Each row comes from the steps of one path. Every step used is in the known rows, and no mark comes twice. Write the path behind each row, first mark first.
Known rows:
f/q: -0.17 -0.89 1.07 -1.54 1.07 0.02 -1.21 -1.01 1.92 0.93 0.07 1.16 -0.09 -0.90 1.09 -0.97 -0.23 0.68 -0.10 -1.27 -0.81 -1.98 -1.59 -1.17 0.15 0.78 -1.09 -0.63
g/k: 1.42 1.89 -0.82 0.83 1.21 -0.68 0.05 0.14 0.68 0.34 -2.45 1.39 -1.30 -1.97 -0.04 0.12 1.02 0.52 1.24 -0.39 -0.51 1.25 2.33 0.57 0.92 0.84 0.65 -0.13
f/w/c/k: 0.03 2.27 0.83 4.88 3.37 0.34 2.17 -2.49 0.37 -0.99 0.94 0.14 1.77 -2.11 3.01 1.34 0.02 2.33 -0.66 -2.01 -2.33 4.25 3.61 2.45 3.42 -0.51 0.94 -1.69
u/q/g/k/t/w/c: 4.04 4.44 3.30 2.27 2.68 -0.66 1.15 -1.83 1.20 3.41 0.48 5.21 1.72 -2.60 2.87 2.25 1.56 3.96 -0.05 -2.75 -0.18 3.48 0.16 2.51 1.28 -0.51 2.13 -2.27
q/t/e/c/k: 0.45 1.08 0.25 2.30 1.42 3.60 3.27 -0.94 -0.42 -0.32 1.56 0.70 1.66 -2.74 0.83 3.61 1.93 2.92 -3.14 0.47 0.81 3.57 0.37 1.26 0.13 0.48 3.17 -2.60
y/q: 0.62 -0.10 2.20 -0.64 1.75 -0.47 -2.86 0.40 0.77 0.16 1.29 1.32 -2.74 1.89 0.36 0.12 0.01 1.43 0.21 -1.17 0.65 -0.09 0.69 -0.78 0.21 -0.89 -0.15 0.17
w/c/k: 0.92 2.26 0.76 1.03 3.34 0.40 0.86 -1.41 -0.63 -1.38 0.89 0.90 0.60 -2.37 2.16 1.89 -0.67 2.19 -0.26 -1.50 -1.46 2.27 1.43 1.22 2.09 -0.92 2.11 -1.53
q/t/e/c: -0.20 0.20 0.26 2.36 0.34 3.26 2.09 -1.07 -1.01 -0.70 2.71 0.60 1.13 -2.38 -0.12 2.52 2.51 2.53 -2.96 1.14 1.72 3.17 -0.05 1.42 -0.36 1.10 2.34 -1.26
e/c: -0.41 0.06 -0.82 1.18 1.62 1.51 0.71 -0.47 -1.21 -0.87 2.06 1.29 -0.45 -2.24 1.61 1.10 0.71 1.87 -1.05 0.70 0.93 1.30 0.07 0.39 -0.04 -0.21 0.64 -0.74
q/g/k/t/e/c: 0.58 3.66 -0.59 2.99 1.06 -0.59 3.07 -2.70 1.19 2.98 -0.18 4.95 0.96 -4.81 1.35 2.85 3.28 2.47 -0.80 -1.04 0.25 3.68 -1.16 0.46 0.48 1.43 3.84 -2.33
f/q/c: 0.42 -1.96 2.55 0.12 1.65 0.91 -0.05 -0.53 1.73 -0.53 0.34 0.22 -0.52 -2.01 1.25 -0.28 1.64 2.70 -1.20 -1.46 -0.49 0.04 0.96 -1.27 -0.30 0.63 -1.02 0.02
e/c/k: 0.33 1.28 -0.94 1.18 2.92 1.99 2.07 -0.26 -0.31 -0.31 0.73 1.49 0.11 -2.72 2.78 2.39 0.08 2.35 -1.27 -0.06 -0.08 2.03 0.65 0.29 0.64 -0.94 1.62 -2.41
u/e/c/k/t: -1.83 0.67 -0.63 2.07 2.79 2.58 1.57 -1.81 -0.26 0.37 0.90 0.61 1.13 -2.80 0.89 3.73 2.11 4.03 -1.12 -0.55 1.06 3.54 -0.40 2.75 -0.74 0.62 4.80 -4.47
e/c/k/t/q/g: 0.99 1.43 0.67 0.17 4.18 0.38 2.52 -2.35 1.77 3.03 1.47 2.50 1.22 -3.97 3.39 3.86 -0.14 3.42 -2.59 -2.82 -0.12 3.81 -2.78 -0.58 -1.14 -0.27 3.57 -3.77
c/k: 0.92 1.36 0.05 0.04 1.46 0.55 1.40 0.13 0.96 0.64 -1.42 0.08 0.84 -0.64 1.31 1.31 -0.84 0.49 -0.21 -0.95 -1.10 0.72 0.71 -0.18 0.67 -0.79 1.13 -1.88
e/c/k/t: -0.61 1.12 -0.87 2.19 3.40 2.01 3.26 -2.52 -0.52 0.70 0.80 1.30 0.93 -3.70 2.23 2.80 0.03 2.44 -0.71 -0.79 0.67 3.94 0.32 0.79 -0.50 -0.56 3.75 -2.32
y/h: -0.90 -1.73 0.10 -1.44 -2.12 -0.61 0.17 1.97 -1.11 -2.08 -0.45 -1.86 -0.63 1.27 -0.43 -0.42 -0.24 0.22 0.78 -0.57 0.66 -0.85 1.76 -0.94 -1.19 -1.49 -1.01 1.48
q/t/w: 1.22 0.92 1.46 2.85 0.09 1.51 1.62 0.75 -0.54 -0.27 0.00 -0.76 2.75 -1.01 0.05 1.68 0.83 1.57 -2.55 0.29 1.03 3.52 2.19 1.69 -0.06 0.06 1.25 -0.05
u/q/g/k/t/w: 4.04 3.79 2.68 1.59 1.32 -0.63 1.57 -0.72 2.37 4.77 -1.18 4.62 1.86 -1.30 2.15 1.81 1.54 2.71 0.08 -2.36 0.04 2.26 -0.56 1.56 0.27 -0.37 1.27 -2.35
u/e/c/k/t/q: -0.76 0.09 -0.13 0.17 4.30 2.41 0.71 -1.91 0.98 1.30 1.70 0.25 0.99 -2.56 1.28 3.97 0.99 4.77 -2.05 -1.84 0.61 3.65 -2.73 2.30 -1.92 1.13 4.62 -5.41
u/q: 2.21 -0.36 2.24 -1.56 0.66 1.29 -0.90 0.29 0.99 1.75 1.15 1.17 -0.53 1.86 0.66 0.01 -0.05 1.18 0.59 -0.82 0.40 -1.31 -1.15 0.87 -0.56 -0.93 -1.37 -1.24
y/q/g: 1.53 0.90 3.80 -0.58 0.90 -2.22 -2.50 0.77 2.06 1.90 1.18 3.42 -2.13 1.10 1.23 1.15 1.24 1.83 -0.86 -2.11 0.36 -0.32 -0.16 -1.93 0.77 -1.22 -0.11 -0.38
w/c/k/t/q/g: 1.66 2.29 2.41 -0.11 4.57 -1.18 1.55 -3.43 1.53 2.01 1.62 2.10 1.81 -3.52 2.72 3.41 -0.83 3.37 -1.67 -4.22 -1.49 3.93 -2.02 0.31 0.13 -0.29 4.00 -3.01

Write each row's path:
2.10 2.61 2.10 3.69 2.70 1.83 2.29 -0.26 -0.96 -1.38 0.79 0.00 3.17 -2.83 1.79 3.15 0.34 3.29 -2.77 -0.88 -0.11 5.28 3.41 2.67 1.65 -0.69 2.98 -1.24
q/t/w/c/k
-0.21 2.59 0.16 4.11 2.36 0.45 2.47 -3.16 -1.85 0.01 1.71 0.86 3.48 -2.49 1.49 1.38 -0.52 2.23 -0.44 -0.93 0.34 5.05 -0.04 2.69 0.32 0.21 3.74 -0.39
k/t/w/c
-1.90 1.21 -1.68 2.81 0.94 2.21 3.39 -3.83 -1.15 1.17 2.57 1.44 1.84 -2.45 0.25 1.79 1.07 1.75 -0.77 0.34 1.28 3.51 -2.87 1.26 -1.15 1.34 3.79 -1.86
k/t/e/c
0.40 0.16 1.16 0.59 2.41 3.28 1.77 -1.79 1.61 0.68 1.44 1.84 1.38 -3.44 1.80 2.31 1.57 3.38 -2.79 -0.94 -0.14 1.22 -1.29 -0.03 0.24 1.19 1.85 -3.27
f/q/t/e/c/k
0.99 -0.16 2.33 1.04 1.07 1.39 0.20 -0.40 1.36 0.67 0.11 0.50 2.30 -1.74 1.15 0.57 0.45 2.08 -2.36 -0.98 0.13 1.19 0.23 0.41 0.00 0.85 0.12 -0.70
f/q/t/w
2.44 0.64 2.90 1.53 2.13 3.31 3.62 -1.69 1.53 2.09 0.87 0.80 1.63 -0.33 1.20 2.46 1.59 3.78 -0.68 -1.85 0.08 2.82 -0.42 1.26 -1.11 -0.54 2.01 -3.09
u/q/c/k/t/e
0.63 -1.68 1.84 0.26 3.02 0.73 1.58 -2.45 1.31 1.14 1.15 -1.55 0.55 -1.93 -0.03 1.58 0.22 2.76 -1.56 -2.59 0.56 4.25 -1.06 -0.18 -3.27 1.00 2.32 -0.51
k/t/q/c
0.89 0.69 0.42 -1.14 3.60 0.29 1.87 -2.39 2.20 2.76 -0.59 -0.53 1.51 -1.25 0.98 2.16 -2.15 1.37 -0.68 -3.12 -0.95 2.83 -2.37 -0.27 -1.84 0.19 3.17 -2.89
c/k/t/q
1.85 4.28 0.34 3.37 3.23 0.83 2.05 -0.33 -0.97 -0.87 0.70 1.38 3.29 -2.07 3.47 2.14 -1.16 2.71 -1.13 -0.91 -1.67 3.58 0.94 2.24 2.68 -1.00 2.05 -1.98
t/w/c/k
0.48 2.99 -0.36 3.10 2.11 0.92 3.94 -1.60 0.40 1.93 -1.55 0.27 3.94 -1.63 1.80 2.27 -1.19 1.21 -0.46 -1.41 -0.50 4.03 -0.03 1.28 0.21 -0.52 3.59 -2.30
c/k/t/w
0.03 2.63 -1.78 1.93 1.70 2.77 3.05 -1.05 -0.19 0.33 1.58 1.99 1.59 -1.86 2.16 2.41 0.80 2.30 -1.50 0.49 -0.62 1.67 -2.38 0.66 1.06 0.32 2.25 -3.56
t/e/c/k
1.07 4.27 -0.67 4.38 3.23 -0.29 2.24 -2.72 -0.87 0.30 -0.91 2.07 1.76 -4.33 1.18 1.46 0.58 2.50 0.79 -1.33 -0.27 5.88 2.32 2.96 1.43 0.99 3.96 -0.49
g/k/t/w/c
1.23 2.55 0.83 1.49 0.54 -2.43 1.56 -1.84 1.81 3.13 -2.34 3.49 0.31 -3.64 0.41 1.69 2.36 0.95 0.31 -2.06 -0.02 2.65 0.96 -0.18 0.13 0.73 2.71 -0.71
q/g/k/t
0.50 -0.20 1.47 2.92 2.47 1.44 4.03 -1.58 0.55 -0.09 -0.94 -1.11 1.09 -2.84 0.81 2.51 1.36 2.68 -0.98 -1.78 0.04 4.73 3.15 0.17 -0.96 -0.50 3.11 -0.80
q/c/k/t
0.30 0.89 0.87 3.48 1.85 2.17 4.91 -2.15 0.62 0.34 -0.26 -0.58 2.28 -2.50 0.53 2.74 1.76 2.80 -1.25 -1.22 -0.28 4.61 0.98 0.39 -0.72 0.35 3.72 -1.93
q/c/k/t/e
3.37 1.89 1.57 -2.06 2.12 -2.51 -1.02 0.34 3.70 3.27 -1.14 2.69 -0.66 -2.03 1.38 1.52 0.60 1.87 -1.33 -2.92 -1.57 0.86 -2.13 -1.27 -0.28 1.06 0.36 -1.98
t/q/g/k
0.79 0.16 1.76 -1.37 1.63 -1.74 0.75 -2.56 2.52 3.93 0.80 1.05 1.35 -1.39 0.59 1.73 -0.36 1.41 -1.57 -3.17 0.03 2.21 -4.09 -1.04 -2.29 0.84 2.34 -1.67
k/t/q/g
1.04 1.60 1.17 -0.16 5.12 0.28 1.35 -3.62 0.58 0.55 1.85 0.31 1.19 -2.97 2.07 2.56 -1.90 3.01 -0.68 -3.50 -1.33 4.20 -1.27 1.16 -0.28 0.00 3.96 -2.57
w/c/k/t/q
-0.06 0.92 0.99 0.15 3.63 1.07 0.89 -1.56 2.11 2.65 1.57 1.92 1.49 -3.03 2.05 4.84 2.04 5.13 -3.02 -2.53 0.29 3.34 -3.37 1.41 -1.51 0.89 4.62 -5.83
u/e/c/k/t/q/g
0.03 2.87 -1.20 4.00 3.51 2.30 4.22 -1.89 -0.82 0.91 0.65 1.56 3.01 -3.67 3.25 3.05 -0.39 2.97 -1.51 -0.52 0.39 5.04 0.16 1.61 0.08 -0.73 3.82 -2.81
e/c/k/t/w
1.26 1.61 1.27 4.78 2.65 1.76 4.87 -1.02 0.29 0.05 -1.11 -0.73 3.18 -2.82 1.90 2.86 0.94 3.19 -1.70 -1.45 -0.17 5.80 2.85 0.93 -0.33 -0.67 3.28 -1.33
q/c/k/t/w
1.94 0.47 0.83 0.95 3.79 -0.05 1.49 -2.10 1.93 1.30 -1.41 0.06 -0.76 -3.85 -0.17 1.56 1.12 3.01 -0.12 -2.72 -0.10 4.98 1.46 0.40 -1.91 1.79 2.76 -0.55
g/k/t/q/c
1.67 1.39 1.62 -1.33 2.89 -1.07 2.15 -2.19 3.23 4.16 -0.68 1.23 2.04 -1.93 1.90 2.95 -1.08 1.78 -1.61 -3.92 -1.20 2.67 -2.98 -1.16 -1.36 -0.03 3.15 -3.42
c/k/t/q/g
0.90 2.51 2.50 3.63 4.46 -1.25 2.79 -4.36 2.59 2.22 1.53 1.41 2.84 -3.22 3.55 2.81 -0.02 3.50 -2.03 -4.63 -2.47 5.85 0.32 1.44 1.66 0.04 2.57 -3.02
f/w/c/k/t/q/g
1.81 1.44 3.42 3.82 4.16 1.13 1.69 -0.40 0.89 0.34 0.35 0.66 0.23 -0.53 2.02 2.67 0.80 4.44 -1.27 -2.41 0.45 5.22 3.19 0.17 0.00 -1.51 2.76 -0.97
y/q/c/k/t/w
1.73 1.58 2.99 1.87 3.63 1.75 0.97 -1.27 1.00 -0.21 0.78 1.21 2.86 -3.51 2.88 2.01 0.00 3.67 -2.53 -2.09 -1.08 2.83 1.31 1.24 1.69 0.18 1.69 -1.84
f/q/t/w/c/k
1.05 0.58 2.13 2.92 3.45 1.62 3.29 -1.86 2.05 1.13 -0.93 0.50 2.86 -3.29 2.68 1.63 0.57 3.75 -1.60 -2.48 -1.04 3.51 0.85 -0.17 -0.13 0.19 1.80 -1.79
f/q/c/k/t/w
0.42 0.81 -0.48 0.17 4.81 1.84 2.40 -2.71 0.79 1.66 1.61 0.88 0.78 -3.46 2.56 2.98 -1.13 3.08 -1.68 -2.10 0.14 4.05 -2.12 0.24 -1.63 -0.01 3.55 -3.39
e/c/k/t/q
4.07 2.20 4.13 1.68 3.20 2.90 1.30 -0.07 0.18 0.56 1.67 1.25 2.45 -0.68 2.50 2.98 0.07 4.24 -2.09 -1.62 0.18 3.35 1.99 3.24 0.90 -1.64 1.41 -2.39
u/q/t/w/c/k
